What can hang from each mark
Q962: Q12 Q121 Q143
Q143: Q113 Q962
Q304: Q113 Q962
Q113: Q12 Q121 Q226 Q304
Q608: Q113
Q121: Q113 Q962
Q226: Q113
Q12: Q113

Every row comes from one small tree of marks. The marks that hang from a mark follow it in brackets, in the order of their numbers. Every link used is in the known rows. Which tree was each row made from?
Known rows
Q608[Q113[Q226 Q304[Q962]]]: [  1.4  -0.9  -1.8   1.9  -9.8 -34.0  -1.7 -22.0  -7.5   5.9  25.0 -16.0
  16.0  26.9  -7.5 -32.8 -10.2 -15.1 -31.0 -13.6 -32.2   1.5  41.0  -7.6
  33.5]
Q121[Q962[Q12[Q113]]]: [ -0.2  -9.6 -21.5 -10.2  -6.3 -42.5 -40.9 -12.1  -0.1  -2.6   2.3 -17.7
  30.9  45.7  -1.0   2.9  12.7  45.2 -11.3  15.9   1.9  -0.4  18.3 -16.3
 -15.8]
Q962[Q12 Q121[Q113[Q226 Q304]] Q143]: [-40.8 -14.6   8.1  -2.0 -17.9 -52.3 -21.7   7.5  -9.8  -7.5  26.1 -12.5
  20.9  30.5   3.3 -22.3  -2.9  48.0 -17.2  15.2 -29.3  -1.1  47.3   6.9
 -34.8]
Q121[Q962[Q12 Q143[Q113]]]: [-12.2 -24.3 -11.5  -3.8  -3.5 -26.2 -30.6   5.9   3.0  -4.2  16.6 -19.6
  40.7  46.8  -9.0  -2.9   5.1  68.9 -22.7 -13.8 -14.3   3.9  37.0  -3.5
 -29.9]
Q226[Q113]: [ 25.6   0.6  -7.2 -12.1   6.4 -54.2 -10.6  -9.3  -4.8  23.1  10.5  -4.1
   9.9  26.8   0.1 -20.6   0.3  20.2  -0.5  -2.1 -26.2   8.4   5.0  -3.7
  19.6]
Q113[Q121 Q226 Q304[Q962[Q143]]]: [ -1.8  -0.6  -3.4  -4.8 -23.6 -23.0 -15.1 -19.8 -13.6   6.7  22.6 -21.0
  27.1  24.1   3.7 -29.7 -16.6   5.0  -6.8 -22.4 -40.8  -9.0  43.2 -13.2
  -6.5]
Q12[Q113[Q226 Q304]]: [ -3.2   8.6 -11.5  -0.2  -9.2 -38.4  -3.8 -19.7 -12.4  10.1  16.5 -14.4
  19.2  26.3   8.4 -23.5  -2.7  -7.4 -11.1   9.5  -2.3  -8.5  32.6   2.4
  12.1]
Q226[Q113[Q12 Q121]]: [ 28.1   6.5  -9.2 -22.5 -23.5 -58.4 -19.9  -2.2   8.1  14.5   5.6  -6.1
  18.9  23.7   8.1 -19.2  -4.8  -2.5   6.9 -14.6 -27.8  -4.9   0.7  19.9
   5.3]
Q121[Q113[Q12 Q226 Q304[Q962[Q143]]]]: [ -5.7  -8.1  -1.3  -4.2 -25.5 -53.6 -11.9 -12.3  13.8  -3.2  31.8 -13.7
  28.9  30.8  11.6 -23.3  -2.5  17.0  -2.7  -5.5 -19.9 -16.6  41.1  21.1
   0.5]
Q12[Q113[Q121[Q962[Q143]] Q226 Q304]]: [-12.4  -7.8  -6.2  -4.2  -9.0 -34.6 -18.4 -18.9 -11.0  11.7   9.9 -24.8
  40.7  33.1   9.0  -3.1  -4.9   7.5 -12.8  -4.5 -11.0  -8.3  43.1   0.2
 -19.2]
Q143[Q113]: [  9.3  -7.3  -4.7  -7.0 -13.2 -31.3   4.3  -0.4   0.7  16.5  25.2  -7.1
  22.4  28.7  -6.7 -18.1  -2.7  21.4 -16.0 -30.1 -24.2   3.0  20.2   8.2
   9.0]
Q226[Q113[Q121[Q962[Q143]] Q304]]: [  3.4 -13.1   0.0   0.5  -5.5 -43.5 -25.7  -2.0  -7.3  15.4  11.2 -22.0
  40.5  37.1   2.1  -2.0  -5.9  21.9 -13.6 -18.0 -40.0   5.4  33.0  -6.6
  -8.3]
Q608[Q113[Q12 Q304[Q962[Q121 Q143]]]]: [-17.3 -22.2  15.6  -1.5 -33.9 -31.2 -10.4  -1.3  -2.6  -5.3  33.1 -22.8
  28.7  16.6 -12.9 -35.2 -13.4  24.9 -37.3   5.0 -36.4  -3.9  41.1  24.0
   3.3]
Q143[Q113[Q304]]: [ -3.7  -4.7  -3.2   8.7 -25.7 -22.8   4.5   5.5  -3.7   6.7  32.1 -13.6
  31.5  31.0  -5.8 -20.2  -7.4   7.7 -27.3 -32.3 -29.5  -0.2  37.7   7.0
  11.7]
Q143[Q962[Q12 Q121[Q113[Q226 Q304]]]]: [-20.2  -5.8  17.2   0.0 -20.4 -45.6 -20.8   3.7  -0.6 -17.4  19.7  -9.1
  22.0  33.6  11.5  -2.1   3.0  24.9 -26.2  12.3 -45.8 -15.9  32.6  -8.6
 -17.9]
Q608[Q113[Q12 Q121 Q226 Q304]]: [ -3.6  10.2  -4.7  -6.4 -40.3 -41.3  -0.6   0.4   0.0  -5.3  18.4 -11.6
  21.9  22.8  -0.7 -26.4 -16.8 -46.3 -29.4 -26.2 -30.8  -8.9  34.8  26.7
  14.2]
Q226[Q113[Q121 Q304[Q962]]]: [ 21.6   0.5  -1.8  -3.4 -18.9 -43.6 -26.0 -16.6  -3.6  22.0  16.2 -17.7
  27.8  29.4   3.6 -23.9  -4.8  -0.3  -2.2 -19.0 -45.2   0.0  24.9 -15.5
  17.6]
Q12[Q113]: [  9.7  -2.8  -9.0 -12.7  -9.5 -44.4  -9.1 -15.1  -8.1  21.3  16.5  -8.8
  17.5  23.3  -4.7 -14.9   4.6  24.6  -1.4  14.0   2.1   0.6  11.8   2.5
   8.9]
Q226[Q113[Q121]]: [ 27.6   2.4  -5.0 -18.0  -7.9 -56.0 -17.0  -7.6  -5.6  28.7   8.0  -5.6
  15.2  25.3   1.0 -16.6  -3.5   4.1   4.2 -18.2 -35.6   6.9   4.3  -4.5
  10.2]
Q121[Q113[Q12 Q226 Q304] Q962[Q143]]: [-17.3 -17.8  -4.6  -2.0 -12.7 -57.1 -14.0  -3.6  13.2 -12.3  19.4 -17.3
  41.3  42.4  15.8   5.6  -3.0  24.6 -16.6  -8.9 -18.0 -12.7  44.0  23.5
 -18.7]
Q304[Q113[Q226] Q962[Q121]]: [  4.6 -13.2   6.0 -28.5  -1.9 -46.6 -13.2 -10.9  -1.0  14.1  15.6 -19.7
   3.4  15.8   9.7 -30.1  -0.1  19.9   4.7  -4.5 -43.1  -3.4  16.2 -10.4
  34.7]
Q608[Q113[Q121 Q226 Q304[Q962[Q12 Q143]]]]: [-13.6  -3.0  -1.4   0.9 -25.9 -29.8 -23.3  -6.9  -8.0   1.6  26.6 -21.0
  24.8  30.5 -14.0 -35.5  -8.7  -1.1 -25.1 -15.6 -31.8   0.3  53.3  -6.5
   1.9]
Q962[Q12 Q143]: [ -9.0  -7.3 -14.8  -6.7 -16.4 -32.0 -25.6  10.4 -12.6  -4.3  23.4  -9.5
  16.3  30.1 -16.9 -25.6   2.0  64.2  -6.2  12.0 -10.9   6.1  24.5  -6.0
 -21.5]
Q143[Q113[Q12]]: [ 10.2  -2.9  -9.3 -11.9 -28.3 -33.2   1.1   4.1  12.6   2.6  23.1  -8.6
  26.4  27.0  -0.6 -21.5  -4.4  13.8 -13.7 -27.0 -16.3  -9.2  16.1  31.8
   3.8]

Which tree is each row?
[ -3.3   1.3 -10.6  -6.2 -33.0 -27.6  -9.1  -4.0  12.9  -9.1  10.1 -21.1
  46.0  39.6  19.1  -5.9 -13.4 -24.4 -25.3 -50.7 -32.2 -19.2  38.7  23.5
 -12.3]	Q143[Q113[Q12 Q121[Q962] Q226 Q304]]
[-21.7  -6.0  -9.6   2.5 -36.1 -30.6 -35.2   8.9 -12.7   4.1  26.6 -20.8
  34.6  30.7 -12.3 -21.8   4.6  38.6  -7.0  14.2  -0.4  -2.9  43.4   3.1
 -26.8]	Q962[Q12[Q113[Q121 Q304]] Q143]
[-11.8  -9.4 -13.5  -6.4 -12.3 -36.4 -30.5   2.2  -9.0   7.1  22.5 -14.4
  21.4  31.0 -14.6 -23.7  11.6  64.3  -1.0  29.8  14.4   1.6  27.6   4.4
 -20.3]	Q962[Q12[Q113] Q143]
[ 13.9  -5.5  -1.1  -6.3 -29.6 -40.8 -29.1  -6.7   5.4   9.5  20.0 -21.9
  34.3  25.7   5.4 -30.5  -6.4  14.0   0.2 -11.6 -34.8  -9.9  29.0  15.1
   1.1]	Q226[Q113[Q12 Q121 Q304[Q962[Q143]]]]
[  5.5  -8.0   2.1   0.4 -39.5 -19.5 -11.0  -7.4   1.3  14.6  30.8 -20.6
  40.3  30.7  -3.9 -21.4  -9.5   0.5 -17.8 -47.9 -43.8  -5.8  41.0  -4.2
   6.2]	Q143[Q113[Q121 Q304[Q962]]]
[  5.7  -5.0  -4.9   0.0 -20.7 -38.6 -41.9  -4.2  -4.1  12.9  20.2 -22.3
  29.7  34.3  -3.7 -30.6   0.6  29.4  -1.6  -6.0 -35.1   0.7  36.6 -13.6
  -4.5]	Q226[Q113[Q121 Q304[Q962[Q12 Q143]]]]
[-12.9 -14.3   5.4   4.0 -30.4 -19.9  -0.8  13.0  -8.5  14.4  37.1 -18.6
  40.1  26.0 -12.4 -20.1 -10.8  24.9 -20.8 -37.4 -33.8   0.8  46.4  14.9
 -13.2]	Q962[Q143[Q113[Q121 Q304]]]
[-39.6 -11.3   4.1   1.5 -15.8 -20.6 -13.3   9.8 -12.5  -8.1  24.8 -19.8
  26.5  28.3   0.1 -36.7  -8.4  42.6 -31.6  -2.8 -30.6  -3.6  51.9  12.5
 -35.5]	Q962[Q12 Q121 Q143[Q113[Q226 Q304]]]
[-10.0  -4.7  13.6 -10.5  -5.4 -21.8 -11.5   0.5   3.3  -9.8  12.6 -10.8
  20.8  30.9   9.1 -14.8  -0.1  27.2 -30.3  -6.9 -41.0 -16.5  26.4   1.6
 -19.9]	Q143[Q113[Q226] Q962[Q12 Q121]]
[-10.4  -7.9  24.5  -7.0 -24.7 -47.6  -3.4  -1.1   7.1 -15.0  20.8  -8.5
  25.8  23.8  19.4  -0.6  -4.9   9.5 -25.2   4.9 -48.4 -23.7  25.0  17.5
  -9.0]	Q143[Q962[Q121[Q113[Q12 Q226 Q304]]]]
[ -3.6   5.8  -8.4  -4.0 -31.0 -62.3  -0.8  -2.8  10.9  -7.9  23.5  -4.6
  22.3  31.5  16.1 -14.2  -4.7 -12.7  -7.7 -11.4 -18.4 -14.1  30.8  25.8
   8.6]	Q121[Q113[Q12 Q226 Q304]]
[ -1.3  10.7  -9.2  -6.4 -23.5 -38.9  -8.8 -17.9 -12.9  15.6  13.9 -15.3
  24.8  24.7   8.7 -19.1  -6.3 -22.7  -6.2  -6.4 -11.8  -9.7  32.6   2.0
   2.9]	Q12[Q113[Q121 Q226 Q304]]
[  9.8   0.3 -19.3 -19.9  -8.5 -44.7 -32.6  -1.6   8.9   1.5  17.2 -18.8
   5.0  32.4   2.0 -32.5  12.6  20.4  12.9  -4.1 -18.7  -4.6  21.5 -19.9
  39.5]	Q304[Q113[Q226] Q962[Q12]]
[-10.5 -16.2  27.4  -3.0 -35.7 -46.5  -7.3   7.8   6.7 -13.6  26.4  -9.7
  31.1  23.5  10.7   4.4  -2.2  24.8 -27.2   6.7 -50.3 -19.9  22.0  16.5
 -10.2]	Q143[Q962[Q121[Q113[Q12 Q304]]]]
[ -9.5  -3.4   5.9  -7.6 -25.5 -37.7  -4.8 -17.1   0.3  -9.6  19.1 -18.7
  17.2  18.8   3.6 -38.6 -16.4 -15.0 -35.1  -2.4 -37.7 -10.3  35.8  18.4
  14.9]	Q608[Q113[Q12 Q226 Q304[Q962[Q121]]]]
[ 10.2   5.6 -15.5 -24.3 -17.2 -52.8  -3.0  12.6  11.0  -1.8  15.4 -11.1
   5.1  20.2   9.8 -24.6   1.6  -7.0   8.8 -12.6 -14.8 -10.1   9.4  23.7
  40.3]	Q304[Q113[Q12 Q226]]
[  0.2  17.2 -18.5  -4.3 -30.4 -34.9  -1.0  -6.2  -2.7 -19.2  14.8 -10.4
  17.8  24.8  15.2 -28.5 -14.5 -19.7 -16.0  -7.9 -20.9 -17.6  26.9  18.5
   7.1]	Q113[Q12 Q226 Q304]
[ -4.1   3.7 -14.3   4.5 -18.5 -19.6 -16.9 -13.4   4.2  -3.0  23.6 -19.4
  28.0  39.8   4.5 -36.0  -2.6   5.9 -19.9 -25.6 -24.6  -9.9  47.3  -7.4
   7.2]	Q143[Q113[Q226 Q304[Q962[Q12]]]]
[ 10.4   8.3 -10.7 -22.1 -30.2 -35.4   0.5  -3.0  12.9   5.9  13.0  -7.7
  25.1  25.8  11.1 -23.0 -11.9 -20.5  -7.2 -45.4 -23.8 -16.4  18.5  32.9
  -4.9]	Q143[Q113[Q12 Q121 Q226]]
[  2.6 -10.9 -11.7 -11.1 -24.3 -31.4 -29.1   2.5   6.9   4.4  10.6 -16.9
  39.4  45.4  -2.6   1.8  -0.1  22.6 -18.0 -40.7 -29.7  -0.1  26.9  -6.2
 -20.7]	Q143[Q113[Q121[Q962[Q12]]]]
[-12.5  -2.4  -3.3  -3.6 -33.4 -22.8   0.9   8.1   2.6   0.8  27.8 -17.8
  37.2  24.9   4.4 -28.5 -15.3   1.1 -17.0 -36.1 -24.5 -14.9  44.8  37.7
 -16.7]	Q962[Q143[Q113[Q12 Q121 Q226 Q304]]]
[  2.4   3.9 -17.3 -13.9 -31.5 -43.3 -35.4  -3.1  -4.3   9.0  12.2 -11.3
  21.2  31.4  -6.3 -15.6   8.3  22.1   2.2   9.4   0.3  -2.6  16.7  -5.9
 -13.6]	Q962[Q12[Q113[Q121]]]
[-27.8  -2.6   1.3  -4.7 -24.6 -58.3 -21.1   0.6  -6.0 -10.1  17.3  -8.2
  15.5  32.5  10.9 -19.2  -2.8  19.3 -18.0   9.2 -34.1  -3.6  35.2  -3.0
 -18.6]	Q962[Q12 Q121[Q113[Q226 Q304]]]
[ -7.1 -34.6  20.5 -17.0  -9.4 -51.7 -16.9 -15.9  -2.9  19.3  29.7 -13.3
  21.5  20.5  -4.1 -18.3  -2.3  71.7  -3.1   8.0 -39.7   3.2  25.5  -2.4
 -16.2]	Q304[Q962[Q121[Q113] Q143]]
[-13.5 -15.5  -7.7  -0.6  -6.8 -23.9  -7.5  -2.7   6.8 -10.1  16.5 -24.2
  45.4  39.0   8.5  -7.5  -9.2  27.1 -29.4 -25.5 -19.4 -11.4  44.7  22.0
 -19.5]	Q121[Q962[Q143[Q113[Q12 Q226 Q304]]]]
[  9.1   2.9  -9.2 -19.7 -18.6 -70.0  -2.8  -7.7  15.6   1.6  16.8   1.7
  13.5  29.2  14.3 -12.8  -0.6   0.8   3.8  -9.7 -12.9 -11.2  12.7  26.6
   5.3]	Q121[Q113[Q12 Q226]]
[ -3.2  -3.7   5.1   3.3 -38.7 -37.6  -2.5   6.0 -11.9  10.6  28.2 -12.3
  25.7  23.6 -19.1 -16.7 -12.6 -20.4 -33.1 -27.1 -40.6   8.0  36.1   1.8
  18.0]	Q608[Q113[Q121 Q304]]
